Each row was made from one path, in order. Every step used is in the known rows, and no mark comes twice. Write each row's path.
Known rows:
dono, nafed, dudovo, kudit, lomanu: [ -3  -1 -11   7  65  71   4  14 -10  28  21  -5 -12 -48  40  18  -8 -24
 -53  15 -29  38  11  34 -25   7  17  18   5   1  43  29 -63 -12  59 -55
  -4   6   9   9  -8 -17 -31  34 -35  -1  39  40 -28  33  -2  -6  29   5
  41 -19  -6]
dono, nafed, dudovo, kudit, luse, bodidu: [-35 -26 -22 -12  54  19 -20  10  28  37  35   7   7 -46  18  55   1 -45
 -72   4 -33   0 -21  40 -47   9 -14  45   7  14  42  47 -63 -43  28 -31
  13   7   5  24 -23 -15 -24  17 -33  19  32   7 -47  45  14  -8  53  13
  17 -13  -7]
bodidu, koliv, gonav, lomanu, kudit: [-28 -31  51  -4  99 -25  12  21   2  12  -6  23 -36  -3  25   8  36 -16
 -60  15 -18 -12  17 -23 -21 -15  25  17  35 -21  40  -8  15  -7 -36  38
  28  13  48  16  -4  17  16  62  -2   3  33  52  -4  13   2  58  11 -12
  27  17  46]
dono, gonav: [-54 -18   4 -13  63  -6  21  30  -4  22  11  -9 -33   2 -25  17  -7 -65
 -49  -4 -27 -32  28  14 -25  -7  -2   8  15  -8  31 -14 -13 -42  19 -41
  19  -2  22 -12  12   9  -9  36  17   5  -2  33  -9   9  15  26  56  -2
   3  -3  -5]
luse, kudit, lomanu: [-64   2   6   4  75  38  12  39  21  14   2   1  -7 -52  37  21  36 -39
 -23  -9 -17   9  18   2 -21   3 -12  20  28  -4  41  26 -34 -14  31 -16
   4 -29  14   4 -30   6 -13   2 -31   6  -4  15 -20   0  34  -9  50  -3
  32 -33  -6]
luse, bodidu, koliv, gonav, dono: [-47 -29  -5 -15  74 -24   2  -5  51 -12  -4   3 -24  11  31  32  33 -33
 -49  31 -64 -30   1 -19  -7  10 -40  17  49   1  60 -29 -14 -63 -14  54
  25 -34  57  21 -32  -4 -42  47  26  42  14  28  -3  -5   4  42  62 -25
  29  17  34]
kudit, luse, bodidu, gonav, dono: [-64 -18 -26 -23  59 -46  24  16  44  -7  23 -34   1  10  10  49  19 -96
 -47  -9 -22 -42 -30  27 -37  12 -35  21  22   5  43   4 -42 -59   4  18
  44   1   6  47 -63  13 -61  27   7  29  -5   6 -65  20  35   4  84  -9
 -25   9  -9]
dono, nafed, dudovo, kudit, luse: [-15 -32 -18   8  54  29 -10  11  -4  40  42  -2  -9 -43   3  50 -12 -52
 -66  -3 -12   8 -15  38 -41  -9  -1  26   0   7  23  28 -64 -26  46 -50
  22  22   1   0   1 -15 -14  26 -27   4  32  11 -39  41  10 -16  50   1
  19 -16   0]
nafed, dudovo, kudit, luse: [-41 -33 -32  37  44   1   5  22  14  35  38 -13  -1 -31  16  47   0 -72
 -60   5  -8  -4 -25  45 -31  -6  -8  22   9   2  22  24 -59 -35  50 -20
  30  -8   1  17   4 -16  -2  15 -30  -6  22  18 -40  31  28   1  62 -12
  -5  -2  -6]
gonav, dono, nafed: [-12  -7  -6 -47  63  25   1   0 -14  11   7  -4 -26 -12 -11  34   1 -44
 -26   2 -25 -24   7 -11 -27   9 -22  -3 -14   5  17  -7 -41 -28  23 -26
  20  19  26  -5 -30   9 -41  49  -5  29  26  28 -36   3   0   0  52 -20
  40  -2  13]
dudovo, nafed: [-53 -38  -2  -9  65  18  10   2  -9  38   5  10 -22 -39 -17  37  -4 -26
 -36 -21 -18 -14  28  -6 -11  34   4   3  -3 -17  18   7 -48 -48  12  -3
  -1   4  29  16 -27   9  -4  23 -27  21  10  43 -10  22  14   1  54  -9
  26   5  30]
koliv, bodidu, gonav: [-30 -19   7   1  44 -43  26  26  -5  11  26   6 -40   4  -6  31  15 -64
 -64   4  14   1   8 -12 -22 -20  34  -5  33 -23  47   0 -37 -22 -26   4
  40  -6  40  16 -14  32 -26  43  42   6 -14  41 -59  21  30   8  73 -14
  -2  -9  13]
bodidu, koliv, gonav, dono, nafed: [ 12 -29  13 -25  81  19  -3 -21   1   1   7   0 -42   4   8  31   8 -19
 -46  14 -47  -8  18 -36 -14 -19 -19  11  37  -4  42 -38 -10 -32   4  11
  25  13  56  -7 -13  -4 -41  76  22  33  24  22   1 -10 -25  27  31 -23
  55  -6  44]
dono, gonav, koliv: [-61 -17  -1 -25  49  -7  -2  15 -21  19  33  -6 -34   5   0  15  -7 -55
 -45   6 -17 -45  15  14 -36   1  -9  -9  27 -13  34 -26   5 -63  34 -25
  20  20  20 -14  11   8  -1  58  21   4  -2   9  12  -2  -4  30  57 -12
  24 -11  10]
nafed, dudovo, kudit, luse, bodidu: [-67 -31 -36  13  48 -24  -6  23  45  31  29  -2  12 -34  22  51  17 -62
 -67  13 -30 -11 -32  56 -34  23 -16  36  12  15  42  41 -66 -56  30  -7
  24 -24  -2  36 -20 -15 -17   3 -30   8  22  17 -48  40  34   8  70   3
  -7  -1 -11]
koliv, gonav: [-19 -37   1   2  62  -6  12  19  13  15 -12  17 -20  -4 -15  17  20 -50
 -49   5 -22 -12  24   2 -18 -30 -10  29  23  -7  34 -16 -19 -43  -2  -3
  35 -48  41  15   2   1  -7  31  16  35   4  35  -6  15   6   0  35  -8
  18  10  23]
kudit, luse, bodidu: [-87 -42 -33 -21  57 -30   0  22  43  23  14   9  13 -22   1  54  33 -65
 -56  -8 -29 -44 -11  28 -32  13 -37  39   9  -4  40  29 -51 -60  -4 -13
  20 -36  -5  39 -34   6 -17  -2 -10  13  10   2 -42  24  49  -9  65   3
  -5   5  -3]
koliv, gonav, dono, nafed, dudovo: [ 14 -23  -3 -26  62  27  14  -3  25  11  -4  10 -28  12 -11   9   1 -51
 -44  20 -42  -4  12   9 -29 -39 -26  10  20  12  27 -33 -31 -39  31 -10
  35 -22  65 -26   5 -16 -49  36  18  36  27  57 -24  12 -31  12  24 -18
  46   2  37]
koliv, gonav, dono, nafed: [ -2 -20   1 -51  72  21   2  -1   1   2 -12  -1 -35  -1 -14  22  13 -36
 -36   1 -36 -15  23 -11 -30 -23 -24  22  10  11  26 -20 -33 -50  17 -12
  36  -8  48  -4 -16  -1 -39  52  17  59  17  32 -15   2 -19   0  32  -9
  39  10  28]
lomanu, kudit, luse: [-75 -38   1  -5  75 -23   5  24  -5  40  16   5 -10 -25 -16  38  31 -57
 -38 -12  15 -44   6  11 -40 -15  -9  15  -1 -27  20  27 -28 -32   5 -13
  30   4   9  42  -5   9   6  14 -25 -14  27  18 -30  14  41   2  41  -6
 -13   6   1]
nafed, dudovo: [-26 -34 -23  21  44   1  13  17  23  28  10  17 -10   0  -2  16  -1 -65
 -54  15 -16  -7  -5  22 -13 -12  -4  -7   5   1  30 -10 -31 -10  21 -14
  15 -36  41 -12  10  -2 -17   9  -2  -7  20  64 -35  21  20  20  46 -25
  25  -3  14]
dudovo, kudit, luse, bodidu, koliv, gonav: [-57 -46  -5  14  72 -21 -17  10  35  16  23  -3  -3 -31  38  57  24 -26
 -75  11 -49 -10 -11  17 -21   6 -18  60  58  -1  60  18 -31 -73  -4  28
  28 -14  16  56 -19 -10 -11  45  -9  34  13 -18  -4  22  22  20  61   9
   5   8   9]
dono, nafed, dudovo, kudit: [ 11 -15  -2  12  50  40 -19   8 -19  34  27  14 -21 -36   5  29 -13 -32
 -64  11 -11  32  -5  21 -27  -5  15  11  -6  14  28  15 -50  -9  32 -37
   9  14  27 -15   7 -12 -19  41 -20   6  40  38 -33  41  -9   0  44  -5
  30 -14   7]
bodidu, koliv: [-34 -34   3  23  65  -6   1  -1  -7  18  25   8 -27  -1  13  36   5 -33
 -58   9 -18 -17   4 -19   6   4   5 -10  24 -20  39 -17 -15  -4   0   3
   7 -10  35   0  -4  14 -17  50   6 -12  20  25  -6   2  28  31  65 -34
  35 -12  24]
dono, gonav, bodidu, koliv: [-45 -33  18 -19  78  -3  -7   2  24  10  30 -11 -20  32   0  26   1 -41
 -63   1 -50 -13  13  -6 -26  -6  -6  11  33 -25  53 -12  10 -39  17 -28
  18  -3  27   7  13   6 -16  71  16   7  -9   1  10  -1  32  45  67 -12
  -6  -4   7]
kudit, luse, bodidu, gonav, dono, nafed: [-34 -15 -13 -56  72 -19  10   9  30  -1  31 -24   0   6   2  50  10 -78
 -51 -13 -29 -26 -21  14 -52   4 -30  23   9   6  41  11 -42 -54   6 -11
  37  26  10  39 -67  17 -74  38   8  36   5  -7 -61  24  18 -11  71   5
  -5   0  -5]

Write each row's path:
[-75 -56  21   0  91 -42  -9   7  44  27   1  24  -8  -4  10  37  50 -28
 -61   9 -30 -35   8 -14 -26 -21 -17  40  50 -30  60  12  -3 -56 -39  35
  28 -16  40  64 -10   7  -2  28   3   6  26   2  -5  14  37  27  36   1
   1   9  24]
lomanu, kudit, luse, bodidu, koliv, gonav
[-11 -40  20  -2  83  -9  24  16  25   1   7  12 -25  -3  28  22  23 -29
 -64  13 -39  -7  12 -12 -10 -10   8  24  41 -13  46 -23  -1  -8 -20  25
  26 -12  48  -2 -11  11   2  63  11  19  13  44  -2   2  -1  42  22 -15
  45   9  47]
bodidu, koliv, gonav, lomanu
[-18 -18 -17  44  40   3   3  24  -2  28  16   0 -22 -26  19  27  -5 -52
 -57  18  -8  15 -13  25 -18   8  11   4   6  16  25   5 -50 -13  42  -7
  22  -9  27  -2   7 -14  -3  30 -19   7  29  45 -34  34   5  23  58 -21
  10  -4   1]
nafed, dudovo, kudit
[-25 -41   7  -6  68   0 -23 -14  29  12  21  14  -6  14  20  40  19 -29
 -60   9 -33  -2  -6 -10 -16  12 -12   7  23 -24  49   5  -7 -18   5  -5
  13 -17  29  28 -10   7 -16  66  -4   9   4   8  -5   5  38  20  67 -29
  11   4  20]
gonav, bodidu, koliv
[-78 -32  18 -46  97 -38  16  47  53  16 -16  21   3 -30   4  26  59 -36
 -56  -1 -29 -45   7  21 -51  -9 -10  66  23  -7  38  40  -7 -59 -38  22
  41 -22  17  63 -32  17  15  13 -20  25  19  30 -35  30  23  20  21  22
  -9  33  22]
koliv, gonav, lomanu, kudit, luse, bodidu
[-39  -4  -1 -22  46 -50  35  20   0  -3  18  -9 -41  12  10  37  16 -73
 -41  12   5 -17  -5 -21 -21  -4   8 -21  36 -10  36  -7 -46 -41   2  28
  49   5  38  16 -27  22 -49  54  37  20 -12  49 -72   5  23  21  89 -32
  -6   2  10]
koliv, bodidu, gonav, dono
[-20  -3   5 -21  66 -40  28  46  25 -13  15   2  -6  -5  19  21  17 -64
 -70  -3 -21 -13 -24  18 -35  21  18  22   8   8  42  16 -15 -15 -36  19
  23  -5  18  26 -64  38 -27  45   6  24   3  42 -56  42  22  18  49   9
   0  12   5]
luse, bodidu, gonav, lomanu
[-20 -36   3 -31  64  -5 -14   4  44   7 -17  17  -7  10 -12  18  29 -39
 -49   5 -32   5  15  17 -40 -17 -26  43  20  -3  41   1 -10 -55   2  -6
  41 -64  44  32   1  -6 -12  44   9  56 -11  19  -7  20  19  -7  42  -7
   4  23  12]
koliv, gonav, bodidu
[-41 -28  41 -24 102 -40   1  28  36   3 -11  32 -23  -9  30  17  55  -6
 -67  22 -37 -26   3 -22 -25  -1  14  29  42 -13  57   6  11 -22 -55  50
  22   0  55  36 -23  23   6  51  -3  15  32  44  -8  14   8  56  18   1
  25  24  44]
luse, bodidu, koliv, gonav, lomanu, kudit
[  0 -12 -12 -25  53  31   9   0   6  13  13   4 -33   2  -3  26  -8 -58
 -40  15 -25 -14  -5   6 -26 -10 -23 -13  -5  13  20 -13 -39 -19  39 -27
  19   5  46 -32 -10 -10 -53  35   0   9  36  55 -42  13 -11  12  45 -32
  44  -6  23]
gonav, dono, nafed, dudovo
[ 28 -38   5  -8  73  27   2 -26  18   5  11   9 -40  19  19  19   0 -37
 -57  30 -48   7   8 -18  -7 -38 -21   0  42  -2  43 -42 -16 -21  22   2
  26  -1  75 -28   4 -13 -44  63  25  18  34  46  -9  -1 -26  31  33 -35
  60  -7  53]
bodidu, koliv, gonav, dono, nafed, dudovo
[-79 -24   6 -11  60 -65 -21  13   7  21  39   3  -9  -8  17  29  31 -63
 -63  -9  12 -47 -29  27 -63   6  -6  11  27 -22  51  17  -7 -61 -14  24
  31  31  17  71 -32  26 -23  41   3  -2  17  -7 -28  30  33  12  66   5
 -18   5   3]
lomanu, kudit, luse, bodidu, gonav, koliv
[-47 -50  31  -9 108 -34  23  19  18  18  12   8 -17  -6  16  28  40 -35
 -60   3 -17 -32  13  -8 -30 -22   4  34  39 -31  35   6   3 -24 -24  24
  37  19  31  38  -6  13  19  50 -12  -6  29  27 -12   7  21  42   9  -4
  12  15  39]
bodidu, koliv, gonav, lomanu, kudit, luse
[  8  -1  -6 -25  51  -5   7   2  30  -1  16  -2 -16  19   7  19  -5 -75
 -62  16 -29  -2 -26  12 -38  -3 -10  -7  11  23  47  -9 -35 -25   5  -4
  21   6  53   2 -45  12 -79  39  18  28  18  41 -64  33  -6  13  60  -8
  17  -2   9]
luse, bodidu, gonav, dono, nafed, dudovo
[-20 -30   2   1  76  -9  11 -10  18  -2   3  -5 -37  18  23  28  19 -41
 -43  21 -41 -24  10 -27  -3 -11 -26   3  47  -5  39 -44 -10 -46   9  38
  36 -23  55   6 -11  -7 -28  61  19  31   9  36  -2 -14   0  36  58 -39
  31  11  38]
bodidu, koliv, gonav, dono
[-88 -23   8 -51  88 -48  10  51  34  17   6  14  10 -41  10  42  52 -44
 -51  -5 -14 -57 -14  23 -51  23  -6  42   0  -8  32  58 -21 -38 -25   7
  22   5   0  48 -42  27   8   5 -36   4  30  28 -52  26  40  19  38  13
  -5  18   6]
gonav, lomanu, kudit, luse, bodidu
[-64 -60 -11  -3  80 -29   1   3  57  15  18  10   2  -3  15  51  36 -41
 -70   6 -53 -29   2   6 -15 -15 -36  52  57 -15  62  -5 -13 -59 -24  17
  30 -40  34  47 -15   3 -15  22  14  18   3   2  -7   7  35  16  51   0
  11   1  21]
kudit, luse, bodidu, koliv, gonav
[ -2  14 -16 -11  66  72   9  10  -8   9  13 -25 -22 -39  46  20  -6 -34
 -34  21 -38  19   3  22 -25  20  -3   1   0   8  31  20 -69 -29  81 -35
   7  18   6   3 -29 -26 -53  43 -34  11  36  42 -36  18 -15   3  40  -9
  31 -13  -5]
gonav, dono, nafed, dudovo, kudit, lomanu
[-61 -24  31 -29  79 -67  43  51   1  18  30   1 -24 -15   4  39  37 -63
 -58 -11  26 -31  -3  -1 -53 -12  39  15  28 -34  38  48 -33 -19 -35  17
  53  42  13  43 -26  42   6  42   5 -11   6  43 -73  26  44  23  52  -1
 -26   7  13]
koliv, bodidu, gonav, lomanu, kudit, luse
[-21 -47  13  17  71  -8   5  -8  14   8   4  16 -27   9  11  27  17 -31
 -60  17 -30  -9  24 -22   1 -26  -1  14  49 -16  49 -38  -1 -29 -12  17
  25 -27  49  11  11   2 -11  51  22  15   8  28   8  -2  11  23  40 -23
  32   2  35]
bodidu, koliv, gonav
[-63  -3  39 -46  92 -17  32  59 -16  17  -5 -11 -35  -7 -13   6  18 -47
 -45  -5  -7 -44  26   0 -44   3  28  10   2 -14  20  11   8 -21  -7 -18
  25  41  21  -1   3  26  21  48 -10  -3  20  53 -24  13   8  56  24   3
  -1  11   6]
dono, gonav, lomanu, kudit
[-76 -13   6 -23  71 -69   8  24  28   5   9 -25  -6  10   2  36  36 -88
 -40  -6  -2 -42 -21   9 -55  15 -15   5  13  -7  37  23 -30 -58  -4  31
  46  24  18  64 -59  17 -51  26  -4  17  12  12 -65  19  40  15  80  -5
 -37  22 -13]
lomanu, kudit, luse, bodidu, gonav, dono
[-18  -2  -5  -6  53 -23  31  17   4  -7  15 -30 -25  21   3  25   0 -88
 -39  -1  -1 -17 -11   1 -22   0 -11 -20  12   5  25 -25 -28 -24  16  15
  43   9  30   9 -38  14 -54  52  18  21  -4  35 -49  11   8  21  77 -27
  -6  15   4]
bodidu, gonav, dono
[-34 -24  32 -24  92 -26  15  44   4  14 -22  22 -29 -20  -5  -2  41 -29
 -50  10  -9 -18  24  -4 -37 -21  18  32  10  -9  20   8   0 -20 -29  20
  39   1  40  15  -1  17  18  43  -6  22  25  60 -21  19   0  26   6   0
  12  30  31]
koliv, gonav, lomanu, kudit
[-70 -24  -9 -29  35 -25 -10   8 -14  25  32  31 -44 -28  17  42  24 -26
 -47  19   4 -36  -1  -7 -24  11   2 -16  39 -29  41   1 -34 -59   5  13
  28 -10  29   4   4  16   2  54  25   4   9  31 -17   0  18  13  81 -27
  42 -11  34]
gonav, koliv, bodidu
